Every row comes from one small tree of marks. The marks that hang from a mark follow it in brackets, in alphabetical order. Every link used is in the known rows. Which tree was each row made from?
Known rows
sizil{maked{linaki{potabor{kunuz}}} rakali}: [ -2  20  57  18 -26 -25  23  40   4  27 -37 -30 -39   8   4   8  26  12
  28 -41 -12 -32  21  -2 -17  11 -48   5  10 -11]
maked{linaki{potabor{kunuz{gilev{gama}}}} sizil{rakali}}: [-10   4  44  10 -11 -29  20  18  -6  -8 -26  12 -30  -9 -12  17  19  31
  30  23 -28 -21   8  -5 -13   5 -77  -5   8   4]
rakali{sizil{maked{linaki{potabor}}}}: [-21   9  31 -11 -17   1  17  18  -6   2 -47 -14 -33  21 -12  18   4  22
  40 -30   2 -12  -6   0   4  -2 -33   5   0 -13]
linaki{maked potabor}: [ -1  28  47 -10 -15 -21   7   8 -18  22 -22  16 -29 -18  -6   7  17   0
  20 -20  -6   0 -11 -20 -33  -8  -7  35   2 -15]
mapop{vobom}: [ -4  -7  -2  -3  -6   0  -8  -6 -28  15  -5 -10   0 -13  16  -5   6   3
  21  -8  11   9   8  14  12   2   4  -5 -15   1]
deno{mapop{vobom{riduko}}}: [-23 -17  -6 -13   1 -24  -7 -18 -12  21   7   3   7  -3  14  23   1  14
  37   9  13 -27  20   4  22  -6  30 -10 -15 -13]
riduko{vobom}: [-19   1   5   7  -9  21  -5   9 -14  -5  -3 -27   3  -3  19  -3  25   9
  -1  10  -3  13  -5  10  -2   1   8  -8   4   8]
mirad{gilev{gama{mapop{vobom{riduko}}} kunuz}}: [ -1 -20  -8 -17   8 -22   0 -51 -10 -20  23   7  23 -80  32  28   5  23
  -2 -15  38 -34   6  -6  31  -7 -38  10 -46  10]
rakali{sizil{maked{linaki{potabor{kunuz}}}}}: [-16   7  37  -6  -8 -19  13  15 -10   2 -42 -19 -31  35  -9  16  11  30
  38 -33  -7 -15  -2 -10   5   7 -23  -1  -8 -17]
mirad{gilev{gama{mapop{vobom{riduko}}}}}: [-18 -17 -10 -16  12 -24  -3 -37 -10  -8  23   2  11 -54  22  18  14  12
   4  -9  34 -23   8  -7  25 -11  -9  11 -43   0]
kunuz{gilev{mirad}}: [  5  -1 -18  10  10  27  13  -9   3 -19  -2  19   3 -16  -3   0   5   6
 -24  28  -1  -3 -11 -14 -17  -3  26  12   6  16]
linaki{maked{sizil} potabor{kunuz}}: [ -4  24  61  -2  -6 -64   8   9 -18   7 -19   9 -35   9  -1  16  16  16
  29 -12 -30  -1  -1 -28 -25  -3 -15  18   1 -22]
kunuz{gilev potabor}: [-16  -2 -15  11 -15  62  15  14  -2   0  15  17  11 -27   3   2   2   7
 -17  12  -7  21 -17  -3 -25  -3  11   1  16   4]
gama{mapop{vobom{riduko}}}: [-30 -23  -2   2   0 -34   1 -10 -13  30  18  -7   1 -10  18   7   3  -4
  31  -9  29  -6  18   6  13   4  17  13 -19   0]
gilev{gama{mapop{vobom}} kunuz{potabor} mirad}: [ 18  -6  -2 -21  -2  30  20 -58 -33   2 -15  31  13 -96  29 -18   3  22
 -17  15  18   1 -45  -3  23  12 -40   4 -32  14]
maked{linaki{potabor{kunuz}} sizil{rakali}}: [-14   6  58  10 -13 -49  16  22  -9   3 -30  -2 -34  19   2  13  17  26
  39   4 -33 -15  27  -2   1   7 -61 -10  10 -10]
rakali{sizil{maked{linaki}}}: [-25   2  22   5 -13   2  16  17  16  -9 -36 -22 -26  27  -4  15  -3  19
  35 -27   4 -19  -3   8  13  -3 -26 -10   3  -6]
gama{gilev{kunuz{potabor} mirad} mapop{vobom{riduko}}}: [-17 -11  -3  -1   0   1  28 -41 -22  18  28  19  23 -66  53   0   4  22
  -5   2  41  -4   8  -7   3  29  26  26 -26  11]
potabor{kunuz linaki}: [ 12   0  16  13   0 -43  -2  16  -7   6  -1  -3  26  25   1  -1  28  11
   1  -1 -22   7  11 -27   6  22  21  -5 -15 -17]
gama{gilev{mirad} mapop{vobom{riduko}}}: [-28 -10  -5   2  14 -32  19 -26 -12  24  24   6   6 -26  36  -2  12   6
   7   9  42  -9  23  -9   0  24  55  31 -26  10]
vobom{riduko}: [-11  -7 -13  -2   9 -23  -1 -19   1  -4  26   6   9   4  -1  16  -4   6
  15  -4  10 -27   8  -3   5  -4   7  11  -6  -8]
sizil{maked{linaki{potabor{kunuz{gilev{gama}}}}} rakali}: [  1  18  42  17 -25  -5  27  34   7  16 -33 -17 -35 -22 -11   9  28  18
  17 -22  -8 -37   3  -4 -31   9 -64   9   7   3]
kunuz{gilev{gama{mapop} mirad} potabor}: [ -8  -3 -18  -3   2  56  29 -19  -2  -4   1  40   6 -63   0 -15   8  10
 -34  38   3  13 -47 -17 -16   1   0  14  -2  16]
sizil{maked{linaki{potabor{kunuz{gilev}}}} rakali}: [ -7  15  46  29 -28  -7  28  49  10  22 -30 -26 -36   0  -3  14  26  13
  21 -31 -11 -29  23  -4 -33   8 -38   8  19   0]
kunuz{gilev{mirad} potabor}: [ -5   3 -19   5  -2  64  22  -8  -8 -11   4  30   9 -32   7  -8   5  13
 -32  26  -9  16 -27 -14 -19  -3  25   7  11   6]
maked{linaki}: [ -5  -4  18   2  -4 -10   9   5   5 -12 -15   2  -4   7   3   4   7  10
  25   5 -15  -1  14   5  16  -2 -25 -15   9  -4]
sizil{maked{linaki{potabor{kunuz{gilev{mirad}}}}} rakali}: [  2  20  43  25 -18  -6  32  32   5  12 -40 -16 -38  -4   2   7  30  17
   9 -20 -13 -33  12 -13 -29   9 -27  14  13   1]
deno{mapop}: [-10  -4   4 -10   0  -6   2   2  10  10 -10   6   1   6   1  13  -2   7
   6  20  -7 -12   6  -7   5  -6  22 -14   4  -6]

Write each row's tree
[ 18  27  36 -10   7 -23  13 -15 -24   0 -21  34 -22 -35 -15   1  30  19
  -5  10 -15 -13 -34 -44 -39   0   3  39 -11  -3]	linaki{maked potabor{kunuz{gilev{gama mirad}}}}
[  5  10   9   9 -21  19  22   4  -6   6  16  16  42 -44  28   4  11  21
 -18  -2   7  13   4 -14 -13  31  -2   9  -6   0]	gama{gilev{kunuz{potabor{linaki}}}}
[ -7  -4   8   0  -7  18  29 -26 -23  22   9  14  17 -71  54 -12   6  15
 -17   4  31  18   1  -4   0  33  21  16 -21  18]	gama{gilev{kunuz{potabor} mirad} mapop{vobom}}
[ 22   5   1 -14 -11  26   8 -29 -10 -32   6  23  44 -81  23  16  17  31
 -32  -8   2  -7 -19 -20  20  -3 -47  -3 -31  -8]	mirad{gilev{gama kunuz{potabor{linaki}}}}
[-10 -11 -13   5   2  16  13   3  13   0   5  16   1 -38 -15   2   3  -3
 -12  27  11   0 -20  -7 -20   1 -13  13  -1  24]	kunuz{gilev{gama{mapop}}}
[ -1  21  45  -1  -4 -41  12   3 -14  -4 -14  23 -29 -21 -16  19  18  21
  19  10 -26  -8 -20 -32 -39  -5 -30  24   1  -8]	linaki{maked{sizil} potabor{kunuz{gilev{gama}}}}
[ 10   2   8 -15  17 -15  14 -15 -26   6 -12  28  -9 -28 -15  -4  23  14
 -17  27  -5   3 -23 -40 -23  15   5  30 -18   8]	linaki{potabor{kunuz{gilev{gama{mapop} mirad}}}}
[-23   0  40  25 -16 -25  18  23  21  -9 -24  -7 -27  12   8  12   1  13
  34  10 -19 -20  26  19  10  -5 -64 -21  22   3]	maked{linaki sizil{rakali}}
[ 11   7 -19   0  -7  55  23 -12 -13 -13  -8  44  32 -55  -5 -10  25  19
 -32  38 -13  13 -48 -26 -12   5   0  12  -7  -2]	kunuz{gilev{gama mirad} potabor{linaki}}
[ 26   5  -3  -9  -1  40  18 -41 -16 -19  -9  29  17 -52  25  -6  -4  23
 -30   7  -4  -2 -29 -10  12   6 -16   1  -7   3]	gilev{kunuz{potabor} mirad}
[  4  14  38  13 -32  -1  22   4   0  -7  -9  19  18 -38  22  15   6  18
   8  -9 -24   5 -15 -11  -3   1 -42   1   7 -14]	gilev{kunuz{potabor{linaki{maked{sizil}}}}}
[ 38   6  -8 -25   3  44  18 -62 -21 -27 -13  41  18 -81  12 -13  -2  30
 -34  19   0 -14 -55 -11  17   5 -51   2 -21   8]	gilev{gama kunuz{potabor} mirad}
[ -5   2   7   3  -1  19  37 -20   1   6  12  23  17 -57  40  -9   2  13
 -35  13  20  10  -6 -19 -11  29  17  21  -8  18]	gama{gilev{kunuz{potabor} mirad} mapop}
[  7  14  29   8 -22  10  14  -4   2 -20   4  14  29 -60  37  24  22  22
 -19 -31  -6  -2  -1 -25   2 -11 -16   7 -14 -16]	mirad{gilev{kunuz{potabor{linaki{maked}}}}}
[-24  22  50  29 -41  -2  24  36   8  23 -14   9  -5 -18  15   3  21   4
  13 -11 -22   3 -11  -7 -21  -2 -21   5  15 -20]	kunuz{potabor{linaki{maked{sizil{rakali}}}}}
[  7  17  46  23  -8 -60   5  22   3  11  -7   1  11  17   4   3  34   8
  12 -16 -24  -1   5 -34  -9  13  25   8  -9 -22]	potabor{kunuz linaki{maked}}
[ 30  -4  -2 -17  15  -4  18 -54   0 -18 -17  29   8 -69   7  -7  -2  13
 -27  24  16 -23 -36 -15  16  10 -43  12 -24  24]	gilev{gama{mapop} kunuz mirad}
[ 10  25  38   1   5 -25  14   0 -20   6 -18  27 -23 -14  -6   5  29  15
  -2  -1 -19  -4 -14 -44 -42   0  28  38  -1  -6]	linaki{maked potabor{kunuz{gilev{mirad}}}}
[-17  31  66   9 -26 -34  16  25  -4  25 -28   7 -51 -15  -2  15  12   2
  29 -16 -12 -17  -1  -7 -39  -9 -41  29  15  -7]	linaki{maked{sizil{rakali}} potabor}
[ -1 -13 -14 -20  20 -24   7 -56 -21   6  -1  20  -1 -47   9 -11   9   9
   7  20  29 -23 -23  -8  24   4  -3  19 -37   7]	gilev{gama{mapop{vobom{riduko}}} mirad}
[ -2  20  15  11 -15  26  33  -6   0 -18 -16  46  11 -54  -1   1  25  21
 -12  35 -26   7 -50 -29 -22  -8 -15  16   5  -8]	kunuz{gilev{gama mirad} potabor{linaki{maked{sizil}}}}
[  6 -14  -8   3  18 -11   8 -24 -17  -1  -1  11   3 -32   5 -11  19  15
 -12  27   6   0 -15 -20   1  15  20   5 -27  19]	potabor{kunuz{gilev{gama{mapop{vobom}} mirad}}}
[-10 -13  -3   1   9 -30  21 -42 -14  13  23  10  17 -51  45   6   3  17
   1   4  47 -20  21  -8   6  29  28  30 -29  18]	gama{gilev{kunuz mirad} mapop{vobom{riduko}}}
[ 18  14   6   3  -8  23  28 -18 -11  -6   5  28  39 -51  33  -4  15  26
 -33  12   5   7  -7 -24  -6  32  14  16 -11   1]	gama{gilev{kunuz{potabor{linaki}} mirad}}
[  1  -7 -18   0  14  19  20 -19   9 -12  -5  29  -2 -45 -11  -6   7   2
 -27  40  10  -5 -30 -18 -13   1   2  19  -7  25]	kunuz{gilev{gama{mapop} mirad}}
[ -9  -6   0 -14  11  -7   4 -18   9 -18   8   5   4 -47  10   9  12   5
 -22   0  19  -9  -4 -15  12 -10 -18   6 -27   6]	mirad{gilev{gama{mapop}}}
[ -4  17  45  49  -9 -46  24  29  19  -4 -16  11  -6   5   6  11  35  15
  -2  13 -29 -20   4 -35 -28   7  17  13   6  -2]	potabor{kunuz{gilev{mirad}} linaki{maked{sizil{rakali}}}}
[ -5  -1 -11   4  -8  43  32  -4  -4   2  -5  41  27 -58  -2 -14  25   9
 -32  40  -6  21 -44 -30 -14  10   7  17  -8   4]	kunuz{gilev{gama{mapop} mirad} potabor{linaki}}
[ -7  25  58  15 -16 -37  16  19  -4  11 -18  18 -43 -26 -15  17  22  18
  16   2 -17 -25 -15 -24 -50  -3 -42  27   5   2]	linaki{maked{sizil{rakali}} potabor{kunuz{gilev{gama}}}}
[-17  -3  13   7 -14  18  30   2   8  18  23  10  18 -51  36   1  -2   8
 -21  -2  22  16   5  -8 -18  30   3  15  -2  16]	gama{gilev{kunuz{potabor}} mapop}
[ -4  19  13  22 -19  36  30  14  -1   1  -9  36  17 -36   9  -2  29   9
 -18  14 -20  17 -29 -33 -31  -3  34  22  11 -10]	kunuz{gilev{mirad} potabor{linaki{maked}}}
[-19   2  48  20 -14 -31  20  33  -3  -1 -23   2 -31  12  -3  19  18  26
  33  13 -33 -12  28  -5 -15   5 -52  -5  19   1]	maked{linaki{potabor{kunuz{gilev}}} sizil{rakali}}
[  0 -11   2 -17  -9  25   9 -36 -20 -10   9  11  22 -98  39  10   8  22
 -19 -14  25   1 -14  -3  25  -4 -44  -3 -39   8]	mirad{gilev{gama{mapop{vobom}} kunuz{potabor}}}
[-22  20  53  30 -22 -31  15  23  26   8 -15  -3 -39  -6   8  11   3  -2
  21 -12  -7 -26   2   6 -24 -13 -30   8  19   2]	linaki{maked{sizil{rakali}}}
[  8  -9  -7   5  24 -13  14 -18   3 -13   3  21   4 -22  -5  -8  15  13
 -27  34  -2  -7 -21 -29  -7  13  17   9 -15  18]	potabor{kunuz{gilev{gama{mapop} mirad}}}
